What can hang from each mark
A: M
X: C M
C: A
J: L
M: A J K L R
L: J K
K: L
R: L M Q

Each row was made from one small tree. The marks that hang from a mark follow it in brackets, in alphabetical order. Every link used is in the known rows. Write each row's tree.
Known rows
C{A{M{K}}}: [-16.2 -11.1 -22.6  -9.7  -0.4  30.6   2.9 -14.2  -0.7  16.1   7.4  23.5
  15.4  -3.6  21.1  -4.6  10.4  12.9  12.6   0.1  -2.4   2.3  -0.3]
A{M}: [  7.7   2.4 -13.9  -8.5 -12.3   1.3   0.2   1.9  -9.5   0.4   3.7  25.3
   9.3 -16.8   9.6  -5.1   4.5   8.7   1.7  -2.3  -6.4  -4.0   0.9]
C{A{M{R}}}: [ -1.8  -6.5 -22.7 -24.8   3.5  22.8   0.4  -8.6 -14.9  21.3   6.1  31.2
  15.5  -5.0  21.0 -18.0  -1.4  20.6   0.0  -8.3 -11.1   7.5  -0.2]
X{C M{A R{Q}}}: [  2.3   0.3 -42.3  11.1  -0.2  17.0  22.4 -20.8 -49.6  55.9 -15.3  21.8
  25.8  10.6  25.5 -14.5 -16.8  12.2   4.8  -0.2 -29.8  15.8 -34.1]
C{A{M}}: [ -1.0  -1.4  -7.9  -2.4   7.3  22.7  -2.3  -8.1  -8.3   4.2  10.9  17.5
   7.6 -15.8  17.2  -6.0   9.3  17.1  -2.4 -15.4  -4.4   9.7   0.2]
L{K}: [ -5.1   2.4 -10.0  -6.6   6.1   6.5  -4.2  -5.9   4.6   0.6  -6.3 -10.0
   6.5  -4.7  13.7  -9.9  11.4  -8.3 -11.3   7.7  -1.4   6.4   7.2]
X{C M}: [ -7.6  11.2 -14.8  12.7  -3.0   8.7  26.4  -0.7 -34.3   8.8 -21.7   4.1
   8.5 -10.2  33.3 -13.1  10.2   6.9  13.0  -7.8 -21.5  20.2 -24.3]
R{Q}: [ -2.6   6.4  -5.3  20.6  24.1   2.7  -2.6 -19.4   2.8  13.5   0.7   0.5
  -0.5   4.4  -5.4  18.7 -16.9   4.3  -8.4  -0.3  -0.4  -4.9  -0.7]
C{A{M{R{L Q}}}}: [  4.4 -15.5 -19.2  -5.7  47.5  17.1   6.9 -33.3 -11.9  45.2  -9.5  41.0
  18.1   9.1   9.4 -11.4 -16.3  30.2 -13.0   9.4 -11.6   3.0  -8.6]
K{L}: [ -3.7  -5.0   5.3  10.6   5.5   5.5  10.2   2.1  -2.9  -7.9   1.1  -3.6
  -0.9   1.2   0.4   3.7  -2.4  18.1 -18.9  10.8  -7.7   3.7  -6.5]
A{M{J{L{K}}}}: [  0.9 -14.2 -30.5 -24.7   6.7  -4.4   8.3 -12.5  11.5  25.2 -28.7  26.0
  20.1 -15.1  31.4 -17.5   5.6   6.4  -3.4  24.8 -16.6  12.4  10.9]
X{C{A} M}: [-15.5   4.9  -8.0  13.3  16.9  30.6  23.2 -11.1 -33.1  12.1 -13.1  -2.3
   7.5 -10.5  38.4 -15.6  14.1  14.8   7.8 -20.6 -18.6  33.1 -25.2]
X{C}: [  1.2  -0.3   2.0   5.5  -2.7   8.6   9.7  -3.8 -14.9  -0.6 -14.2   4.7
   1.4   1.0  28.3  -1.8   6.4  -7.8   6.4  -0.1 -10.7   9.7  -9.7]
C{A{M{J}}}: [ -2.0   0.0 -16.1 -10.9   9.1  26.8   0.6 -17.0   6.2  20.8  13.6  23.7
   9.0 -12.7  28.0 -11.7   6.4  31.5   3.5 -10.3 -16.0  13.3  13.0]
M{A J K{L} R}: [ -8.0 -27.6 -39.3 -21.8 -21.5  23.4  16.3 -15.6   2.0  56.3   3.3  24.3
  25.8  30.3  16.1 -17.4 -19.1  28.0   1.0  41.8 -21.4  -0.2  -3.4]
L{J}: [  8.7  -2.9  -1.5 -11.8   6.0   3.9  -5.8  -3.1   0.6  16.9   4.0   9.1
  10.5   8.3   9.5   1.1  -8.6  14.7   9.6 -11.2 -12.7  10.7  16.7]
R{M}: [ -9.8 -17.1  -1.3   5.6   4.6  -3.2   1.6 -10.8 -12.5   6.9  -6.0  15.8
 -13.1 -13.2  -4.0  -5.0  -0.8  10.8  -6.1   8.7  17.2   3.2  -4.6]
C{A{M{K R}}}: [-16.1 -15.2 -38.5 -29.4  -5.5  31.9   3.9 -14.3  -8.4  34.9   1.6  35.5
  21.6   5.6  26.2 -13.6  -1.0  16.1  16.6   9.0  -7.1   0.7  -0.6]
C{A{M{L}}}: [ -5.7  -5.0 -21.2  -7.5   5.7  32.0   2.7 -14.9   7.7  10.1   6.0  21.8
   5.2 -11.6  18.3  -6.8  19.0  15.3  12.6  -6.0  -0.8   1.9   3.2]
L{J K}: [  3.4  -0.4 -11.8 -17.4  11.3  10.4  -8.9 -10.1   5.7  16.5  -2.3  -2.7
  16.8   3.3  22.8 -11.3   0.9   8.0  -1.0  -4.1 -14.3  17.5  26.0]
R{L M{K} Q}: [-21.9 -31.8 -12.6  21.9  40.0  -2.6  14.1 -40.6  -3.0  45.2 -27.3  31.3
  -0.3  12.7 -11.2   3.9 -15.3  17.6  -3.2  42.3  22.1 -11.2 -13.7]
M{A J R}: [ 11.9 -15.7 -28.6 -29.2 -19.7   8.7   1.5 -11.4  -3.4  48.9   9.0  23.3
  16.8  19.0  10.6 -25.9 -14.1  15.7   5.6  15.1 -19.9   3.0   5.9]
A{M{J K L R}}: [-13.0  -9.2 -68.4 -45.2 -26.9  20.7  15.6 -18.9  19.6  50.0  -9.1  51.9
  22.0  15.8  34.6 -20.5   0.7  20.9  43.2  39.9 -16.7 -15.6  16.6]
M{K R}: [-13.9 -12.9 -31.0 -25.9 -12.5   7.8   7.9  -7.9   1.1  28.7  -9.1  18.3
  15.0  21.8   9.3 -10.1 -11.4  -2.5  19.1  26.1  -1.6  -8.1  -1.2]
J{L}: [  0.4 -23.0   2.5  -3.6  15.1 -15.3   9.3  -1.7   1.0   9.9 -27.6   5.7
   3.3   2.5  -5.7   2.7  -6.7  -9.4  -0.6  13.9   4.4   8.6 -11.5]

Write each row's tree
[  3.9 -11.5 -48.1 -11.5   2.7  20.1   4.8 -34.8  14.4  67.0   2.5  26.7
  15.8  29.1   6.9  -7.5 -20.5  16.3  14.0  25.5 -15.3  -7.2   7.2] : M{A J L R{Q}}
[-19.4 -10.0 -18.8  -2.3  -0.8  16.2  19.0 -13.3  18.8  22.6  -3.6   7.9
   7.8  15.0  17.5   1.1  -5.3  27.1   2.2  31.9 -14.0   0.9   4.3] : M{J K{L}}
[-18.5  -9.8 -60.4  -9.0 -24.1  25.5  26.7 -19.7   6.2  61.1  -4.8  18.4
  23.1  14.1  16.8 -23.0  10.4  19.6  39.4  24.2 -16.7   0.1  -6.2] : X{M{A J K L}}
[ -2.9   2.8 -38.5 -16.6  -7.4  17.4   0.3  -9.5  11.4   4.7  -8.4  17.1
  12.9 -16.7  28.8 -17.0  26.2  -1.1   4.2  15.1  -6.3  -5.7  11.2] : A{M{L{K}}}
[  6.8 -22.7 -13.5 -25.7  22.3  14.7  10.3 -15.5 -12.8  33.7  -9.6  40.9
  18.9   3.4  14.5 -30.2  -0.1  25.8  -5.2  11.5 -11.3   4.8  -7.8] : C{A{M{R{L}}}}
[ 10.4  -5.9 -36.0  -3.9 -12.7  26.5  22.4 -13.2 -28.6  47.4 -11.0  21.2
  25.6   9.0  39.8 -23.4   9.3  18.9  33.1  -8.5 -33.6  23.8 -11.5] : X{C M{A L{J}}}
[-12.1 -35.5 -15.0   9.9  45.0  -0.2   8.8 -45.2  -2.6  62.3 -23.8  41.6
   9.5  21.2  -1.5   3.0 -24.2  32.3   4.9  30.4   9.1   0.4   4.9] : R{L{J} M{K} Q}
[ -9.3 -15.7 -11.0  -3.9   3.7  16.6   9.7  -9.8   4.3  23.2  -1.2  10.8
  15.7  19.7  13.8   7.3 -11.8  27.3   4.7  16.6 -16.1   7.6  10.1] : M{K{L{J}}}
[ -1.6 -22.5 -28.6 -19.0  37.2   4.6  12.4 -35.0   5.3  70.3 -22.9  36.9
  27.4  45.7   7.2  -2.4 -35.3  24.3  14.9  31.5 -14.2  -3.1   8.6] : M{K R{L{J} Q}}
[  1.4 -30.6 -52.6 -41.2 -22.7  26.8   3.6 -18.9   4.8  70.2   0.2  35.9
  32.8  41.3  13.8 -17.0 -11.4   9.6  39.9  23.9 -15.0  -5.7  12.8] : M{A K L{J} R}
[-19.8 -15.7 -17.2   2.9   6.2  35.6  12.2 -13.0  -5.1  10.6   7.4  19.9
  14.7  -3.8  20.5   1.0   6.7  29.7  -7.4  11.8 -10.3   6.6  -9.7] : C{A{M{K{L}}}}
[  0.8 -12.5 -29.2 -10.5  -9.7  21.3  -1.9 -13.1  10.3  21.6  -0.1  -3.1
  14.2   4.8  12.5 -22.5  20.0 -13.6   0.0  18.5  -2.8  -2.4   2.6] : M{A L{K}}
[ 18.0 -22.1 -36.9 -35.2 -14.9  18.7  -1.0 -12.8  -0.7  54.7   5.0  29.6
  23.2  29.7   9.2 -19.1 -10.9  12.5  23.9   8.2 -18.9   3.4  13.1] : M{A L{J} R}
[-10.4 -20.1 -26.3  -6.8  31.6   0.9  16.1 -30.2   3.8  52.5 -27.5  27.0
  19.3  36.6  -2.7  -3.6 -26.4   9.3   4.8  42.7  -0.5 -12.2  -9.4] : M{K R{L Q}}
[ -1.9 -22.8 -13.7 -15.7  22.4  11.5   9.7 -17.5   6.5  28.0 -13.9  29.2
  11.7 -12.1  22.5  -8.6  -0.3  22.6   3.3   4.6 -14.5  21.4   1.6] : C{A{M{J{L}}}}
[-12.7  -7.2 -43.9 -17.1 -21.0  17.2  10.8 -10.6  13.6  18.2  -6.5  34.4
  14.4   0.4  17.3  -3.0  13.9   2.6  32.4  24.0   1.1 -19.9   4.4] : A{M{K L}}
[-12.7 -22.4 -38.1  17.8  18.6  20.8  -5.0 -41.5  -0.6  43.4  -6.5  12.8
   2.9  -2.6   1.7  -8.7   4.8   2.5 -15.3  25.7  15.7  -1.4  -3.1] : R{M{A L{K}} Q}
[-15.3  -1.1 -24.4  -6.7  11.3  30.1  26.6 -11.0 -39.8  27.0 -18.3   9.4
  15.2   1.6  41.9 -26.2   3.9  17.5  13.4 -10.4 -26.5  33.7 -24.5] : X{C{A} M{R}}
[-18.9  -8.6 -45.6  -9.7  18.0  32.9   0.9 -32.1  -6.0  47.1   2.0  37.2
  22.5  11.6  19.6   3.3 -17.5  22.8   9.4   9.6  -7.7  -2.4  -0.9] : C{A{M{K R{Q}}}}
[-10.3  -1.9 -52.4 -11.6  -2.1  12.0   5.5 -23.2  -6.5  43.2  -6.5  44.4
  23.9  10.1  14.5   5.6 -23.0  14.0  14.4  21.1  -8.7 -14.7  -0.7] : A{M{K R{Q}}}
[-17.1  -8.1 -31.0 -16.8   0.5  33.5   4.5 -22.8  13.1  33.7   8.6  29.0
  16.3  -2.0  31.0  -8.6   5.5  29.3  19.1   7.0 -13.3   6.4  12.6] : C{A{M{J K}}}
[  5.3 -13.3 -41.2  -3.1   3.7  18.1   1.4 -26.1   0.9  51.3   1.8  21.3
  14.6  25.7  -4.5  -1.4 -18.7   2.8   7.8  18.6  -6.2 -10.3  -6.2] : M{A L R{Q}}
[-10.1 -13.9 -31.3 -19.2  -3.7  19.8   4.8 -16.7  22.2  35.8  -7.6  18.5
  12.9  24.4  16.1   1.7   1.3   8.2  39.1  16.5  -6.0  -2.3  20.0] : M{K L{J}}
[  3.7  -1.2 -20.9  11.9 -18.3  14.8  21.5  -2.9 -45.3  25.5  -9.6   8.2
  20.4  -5.0  29.6 -22.1  10.2   4.0   7.7  -7.5 -23.4  18.1 -33.3] : X{C M{A}}
[-11.9 -15.5 -40.2 -24.0   4.0  41.9   0.8 -25.0  16.7  40.1   5.1  37.8
  21.2   8.0  30.7  -5.4   9.7  26.3  37.2   0.3 -11.5   6.1  21.0] : C{A{M{K L{J}}}}
[  2.2 -53.7 -14.4 -12.3   7.5   5.2   7.7 -30.2 -13.7  66.1 -10.1  44.8
  20.0  20.9  -0.5 -23.3  -9.6  24.6   8.5  30.4   5.3   2.3  -3.6] : R{L{J} M{A K}}
[ -4.6 -17.7 -28.7 -13.7 -22.0  17.2   3.7 -17.1  11.6  46.2   9.2  16.0
  19.5  19.8  11.5 -10.8  -3.8   8.4  17.6  21.0  -8.2  -4.3   4.4] : M{A J K}
[ -8.2 -29.0 -52.2 -44.1 -11.8  -4.0  19.8 -14.3   6.4  53.7 -30.4  54.9
  27.9  12.4  27.7 -16.4 -16.6  13.8  28.1  43.4 -16.4  -1.1   0.6] : A{M{J{L} K R}}
[ 16.0 -16.4 -19.9 -30.4   3.0  -6.7  14.0  -4.6 -14.2  27.7 -18.0  46.1
  19.4   5.5   9.9 -28.7  -5.5  16.3  -1.0  23.6 -11.7  -8.7  -7.3] : A{M{R{L}}}
[  6.9 -41.8  -5.5  -2.2  10.5  -2.0  10.9 -28.3  -7.0  51.8  -9.8  34.6
   4.0   5.6  -2.2 -32.4  -3.2  28.4  -8.2  31.2   4.4   2.7  -7.2] : R{L M{A J}}
[-16.6 -11.3 -46.7 -37.3  -5.8  33.9   6.8 -21.6   5.4  48.3   3.9  41.3
  22.5  10.2  36.3 -20.5  -5.5  32.1  22.9  16.8 -18.9   5.1  14.1] : C{A{M{J K R}}}
[ -7.7 -30.2 -29.3 -32.5  16.0  22.3  15.6 -21.3  -6.7  46.1 -14.0  46.4
  26.0  14.7  20.4 -28.1  -2.3  22.4  11.2  27.5  -7.4  -2.6  -7.0] : C{A{M{K R{L}}}}
[  6.0 -13.3 -13.1  -1.4  38.4  -6.1  11.9 -25.2  -3.4  40.5 -22.2  22.0
  10.7  25.4  -5.9  -5.9 -26.4  12.9  -9.2  25.3  -5.0  -6.1  -7.9] : M{R{L Q}}
[  9.4  -8.8 -35.1  -6.4   2.8  10.9  -1.5 -28.3  -0.5  62.6   8.9  23.3
  19.0  24.2   5.2  -6.3 -30.3  20.4  -1.0  13.4 -19.7   0.9   4.9] : M{A J R{Q}}
[-10.9 -13.6 -40.1 -21.9 -20.0  16.4  17.7  -3.9 -11.6  23.9  -5.8  39.6
  22.7   7.3  21.4  -9.0  -9.3  25.4   2.0  32.9 -15.0  -8.5  -7.7] : A{M{K{L} R}}
[  8.6  -8.7  -8.2   1.0  55.9   3.8  -1.4 -34.6   8.2  40.6 -20.2   8.3
  19.8  18.5  12.1  -5.4 -13.1  14.6 -17.3  12.9 -14.5  11.2  18.7] : R{L{J K} Q}
[-21.3  -1.6 -47.1 -14.5 -16.1  16.4  34.5  -7.8 -35.2  38.7 -30.2  21.4
  23.7  12.6  43.1 -22.3  -0.1   5.7  31.7  18.2 -21.9  10.5 -25.6] : X{C M{K R}}
